Known rows, with every step that occurs:
c -> x -> v -> h: [-1.56  1.09 -2.42 -2.20  4.45  1.16 -2.18  0.81 -7.17  2.29 -1.89  0.88
 -0.97 -0.65  3.73  3.39 -0.97 -0.44]
v -> c: [ 0.82  0.53 -1.83  2.96 -0.10  0.88  2.72 -0.68  1.14 -0.08  2.00 -3.00
  1.85  0.51  2.37  0.56 -1.71 -0.85]
c -> x -> h -> y -> v: [ 0.49  1.42  0.54 -5.80  1.38  1.13  1.41  0.15 -1.85 -0.11 -0.81 -0.42
 -3.31  1.24  3.70  0.29 -5.16 -3.48]
x -> v -> h -> w: [-3.89  1.98 -0.82 -0.97  3.88  0.95 -0.31 -0.70 -7.14 -1.22 -1.81  0.63
 -0.38  0.72  0.30  2.53 -1.12 -0.60]
c -> v: [ 2.31 -0.28 -2.06 -3.02 -0.12 -0.73  0.77 -3.01 -0.90 -1.58 -1.44  2.65
 -2.65 -2.69 -0.20  0.18  0.02 -2.25]
h -> c: [-3.35 -0.71  1.29  1.54 -1.66  0.90 -0.12  4.39  0.90 -0.36 -1.24 -1.62
  0.51 -0.15  0.46 -0.80 -3.19 -0.70]
h -> y -> x -> v: [-2.82 -3.13 -1.78 -0.14 -0.16  3.41  1.41  1.82 -1.55  1.12 -1.56 -0.53
 -2.89  0.31  2.13 -2.94 -2.11  1.50]
c -> x -> v: [ 0.10  0.39 -2.37 -2.92  3.54  1.16 -0.61  1.41 -5.98  2.48 -1.99 -0.17
 -1.36 -1.25  3.00  2.27 -1.34 -0.79]
c -> v -> h: [ 0.18  0.73 -1.74 -2.38  1.01 -0.71 -1.04 -3.42 -2.07 -2.05 -1.47  4.10
 -1.83 -2.10  0.37  2.10  0.22 -1.75]
y -> c: [ 3.42 -3.14  0.42  0.39  2.28  1.13 -0.63 -2.12  1.01  2.62  0.94  0.32
  0.37  0.61 -2.40 -1.50 -0.35  3.14]
y -> x -> v -> h: [-2.50  0.12 -1.41  1.36  2.78 -0.81 -1.50 -1.14 -5.46  0.38  0.18 -1.59
 -1.61 -1.92  1.40  1.35  0.60  3.38]
c -> v -> h -> y: [-1.17 -0.84 -2.05 -2.53 -0.19  1.94 -0.26 -2.07 -0.76 -1.84 -2.76  4.77
 -2.74 -0.61  1.31 -0.04 -1.16 -2.14]
x -> h: [ 0.98  4.02  1.34 -2.63  1.36  0.00 -0.15 -2.25 -1.83 -2.27 -0.69 -0.64
 -0.06 -1.01 -1.31  1.06 -4.63 -2.34]
v -> h -> y -> c: [-2.13 -2.55  0.10  0.71  1.25  3.87 -1.84 -0.36  0.69  1.15 -0.92  2.88
 -0.09  3.22  0.63 -1.35 -1.54  1.84]
v -> c -> x: [ 1.16  1.09 -2.27  1.91  1.74  1.41  2.67  0.21 -0.41  1.65  2.24 -3.43
  0.31 -0.51  5.15  1.12 -2.10 -0.50]
x -> v -> h -> y: [-3.77 -0.70 -2.58 -1.74  1.32  2.56 -2.26  1.39 -5.00  0.37 -3.85  2.70
  0.26  1.90  1.18  1.05 -2.07 -1.92]
x -> v: [-0.40 -0.11 -2.51 -2.08  1.51  0.28 -0.93  0.44 -5.07  0.50 -2.62  0.59
  0.48 -0.23 -0.64  1.63 -0.95 -1.79]
h -> c -> x -> v: [-2.94 -0.37 -0.58 -0.92  1.24  1.91 -0.49  5.55 -3.91  1.81 -2.80 -1.76
 -0.67 -0.98  2.91  0.90 -4.24 -1.39]
c -> x -> v -> h -> w: [-2.71  1.87 -0.98 -2.10  5.57  1.59  0.07  0.41 -7.63  1.02 -1.13  0.06
 -2.17 -0.42  3.75  3.14 -1.37 -0.01]
c -> v -> h -> y -> x: [-1.45 -1.33 -1.72 -1.60  0.20  1.45  0.14 -2.59 -1.07 -1.57 -1.45  3.28
 -3.96 -1.85  1.80 -0.54 -0.79  0.00]
y -> v -> c -> x: [ 1.95 -0.23 -1.70 -2.14 -0.28 -2.93  2.80 -1.38  0.11  0.47  3.15 -2.82
 -0.46  2.60  4.81  2.19 -1.02 -4.01]

Rows:
[-5.17  0.74  1.41  2.27  0.13  0.88 -2.57  2.71 -0.80 -0.97 -1.14  0.26
  1.33  0.94  1.37  1.55 -2.20  0.09] | v -> h -> c
[-1.45  0.04  0.14 -3.06 -0.64 -3.99 -1.28 -1.92 -0.72 -1.35  1.29  1.34
 -0.16  3.57  1.46  3.00  1.06 -2.92] | y -> v -> h
[ 0.31  2.31  1.67  0.15  1.84 -1.05  1.05 -3.03 -2.00 -1.60  1.76 -3.41
 -2.53 -3.03  0.30 -0.40 -2.64  2.35] | y -> x -> h
[ 2.16 -5.12 -1.38 -2.14 -0.05  4.15  1.44 -1.25  2.37  1.18 -1.95  3.41
 -2.56  1.08 -0.35 -4.20 -2.61  0.10] | h -> y -> c -> v
[-4.85  0.94  1.00  1.16  1.69  1.47 -2.51  3.42 -2.09  0.56 -0.80 -0.08
 -0.07  0.31  3.58  2.12 -2.57  0.18] | v -> h -> c -> x
[ 0.90  2.11 -1.50  0.03  1.87  3.31  3.35 -0.23 -0.77  0.28  0.94 -3.15
 -0.30  0.26  5.03  0.15 -6.37 -2.36] | v -> c -> x -> h -> y
[ 0.30  0.17 -4.22  0.27  1.13  0.76  0.98 -0.17 -3.96  0.68 -1.11 -1.89
  2.16 -0.05  1.23  1.78 -2.55 -2.42] | x -> v -> c
[ 0.78  4.38  0.28  0.68  3.61  1.85  4.88 -1.83 -2.41 -0.94  2.59 -4.73
 -0.85 -0.67  4.43  1.21 -5.51 -1.36] | v -> c -> x -> h -> w
[-1.97 -2.30 -0.01 -0.04  2.64  4.40 -1.56  0.20 -0.54  2.28 -0.57  2.55
 -0.99  2.56  2.45 -1.01 -1.72  2.03] | v -> h -> y -> c -> x
[-4.22 -0.37 -0.81  2.26  2.10 -0.16 -1.55  1.08 -5.20  0.42 -0.58 -2.31
 -1.36 -1.87  1.46  0.86 -1.24  2.79] | y -> x -> v -> h -> c
[ 1.18 -1.27 -0.34 -0.98  6.98  2.29  0.05 -1.88 -5.20  3.14  0.30  0.19
 -1.50  0.59  0.86  0.79 -1.46  3.28] | y -> c -> x -> v -> h -> w
[-2.36 -2.80 -2.55  1.44 -0.29  3.77  2.67  1.22 -1.13  1.06 -0.59 -2.38
 -1.90  0.45  3.18 -3.16 -3.04  1.03] | h -> y -> x -> v -> c
[-2.80 -2.87  0.37  1.08 -1.03  3.34  2.02  1.57  1.58  0.61 -0.15 -1.05
 -3.18  0.51  2.39 -3.95 -1.56  2.42] | h -> y -> x
[-1.52 -3.05 -0.56 -3.83 -3.28  0.72  1.77  1.10  2.65 -0.46 -0.83  1.17
 -1.76  4.59  2.25 -2.19 -1.73 -3.77] | h -> y -> v
[-4.56  0.47 -1.58 -0.24  1.61  0.81 -3.29  2.40 -5.59 -0.04 -3.29  0.93
  1.38  0.38  0.43  2.74 -2.57 -2.06] | x -> v -> h -> c
[-0.03  3.14  1.26 -3.46 -0.02  0.29  0.46 -0.70 -1.67 -3.64 -2.47 -0.19
 -1.32 -2.89 -0.90  0.38 -7.20 -4.29] | x -> h -> c -> v
[-0.20  4.49  2.22 -3.20  4.85  1.52  2.86 -1.52 -4.21 -1.24  0.88 -2.18
 -3.38 -1.44  2.71  1.11 -4.74 -0.41] | c -> x -> h -> w
[ 2.05  3.30 -1.29  0.36  2.74  1.52  2.75 -1.25 -1.83  0.19  1.92 -3.75
  0.54 -1.06  4.44  1.65 -5.30 -1.87] | v -> c -> x -> h
[-0.90  5.39  3.39 -2.34  3.04  0.80  3.35 -3.20 -2.78 -3.98  0.37 -2.13
 -1.92 -0.58 -0.49  0.06 -5.23 -1.44] | x -> h -> w
[-0.05  1.25  0.97 -5.71 -1.18  0.22  1.37 -1.57 -0.15 -2.71 -1.52  0.32
 -1.49  2.65  0.27 -0.96 -5.89 -5.06] | x -> h -> y -> v
[-4.88 -1.08  0.05  1.83  0.36  2.71 -0.91  0.56 -0.57 -0.10 -0.04  0.58
 -1.66  1.16  2.90 -1.30 -0.84  2.67] | v -> h -> y -> x
[-3.20 -0.01  0.79 -2.73 -0.32 -2.84 -1.30  1.34 -0.99 -0.50  0.43 -0.15
 -0.78  3.19  3.74  2.86 -1.39 -3.14] | y -> v -> h -> c -> x
[-0.38 -0.55 -2.67  2.78  1.87 -0.22  1.93 -1.28 -3.82  0.84  1.36 -4.51
 -0.75 -2.21  2.13  0.41 -1.03  2.37] | y -> x -> v -> c
[ 1.10 -4.45 -0.46 -1.25  1.51  5.21  0.98  1.21  1.64  3.67 -0.86  1.15
 -2.27  2.13  1.96 -3.72 -2.80  1.82] | h -> y -> c -> x
[ 2.13  1.73 -1.15 -3.39  0.52 -3.04  2.95 -2.63 -0.68 -0.98  2.84 -3.22
 -0.37  2.19  4.11  2.73 -3.34 -4.91] | y -> v -> c -> x -> h
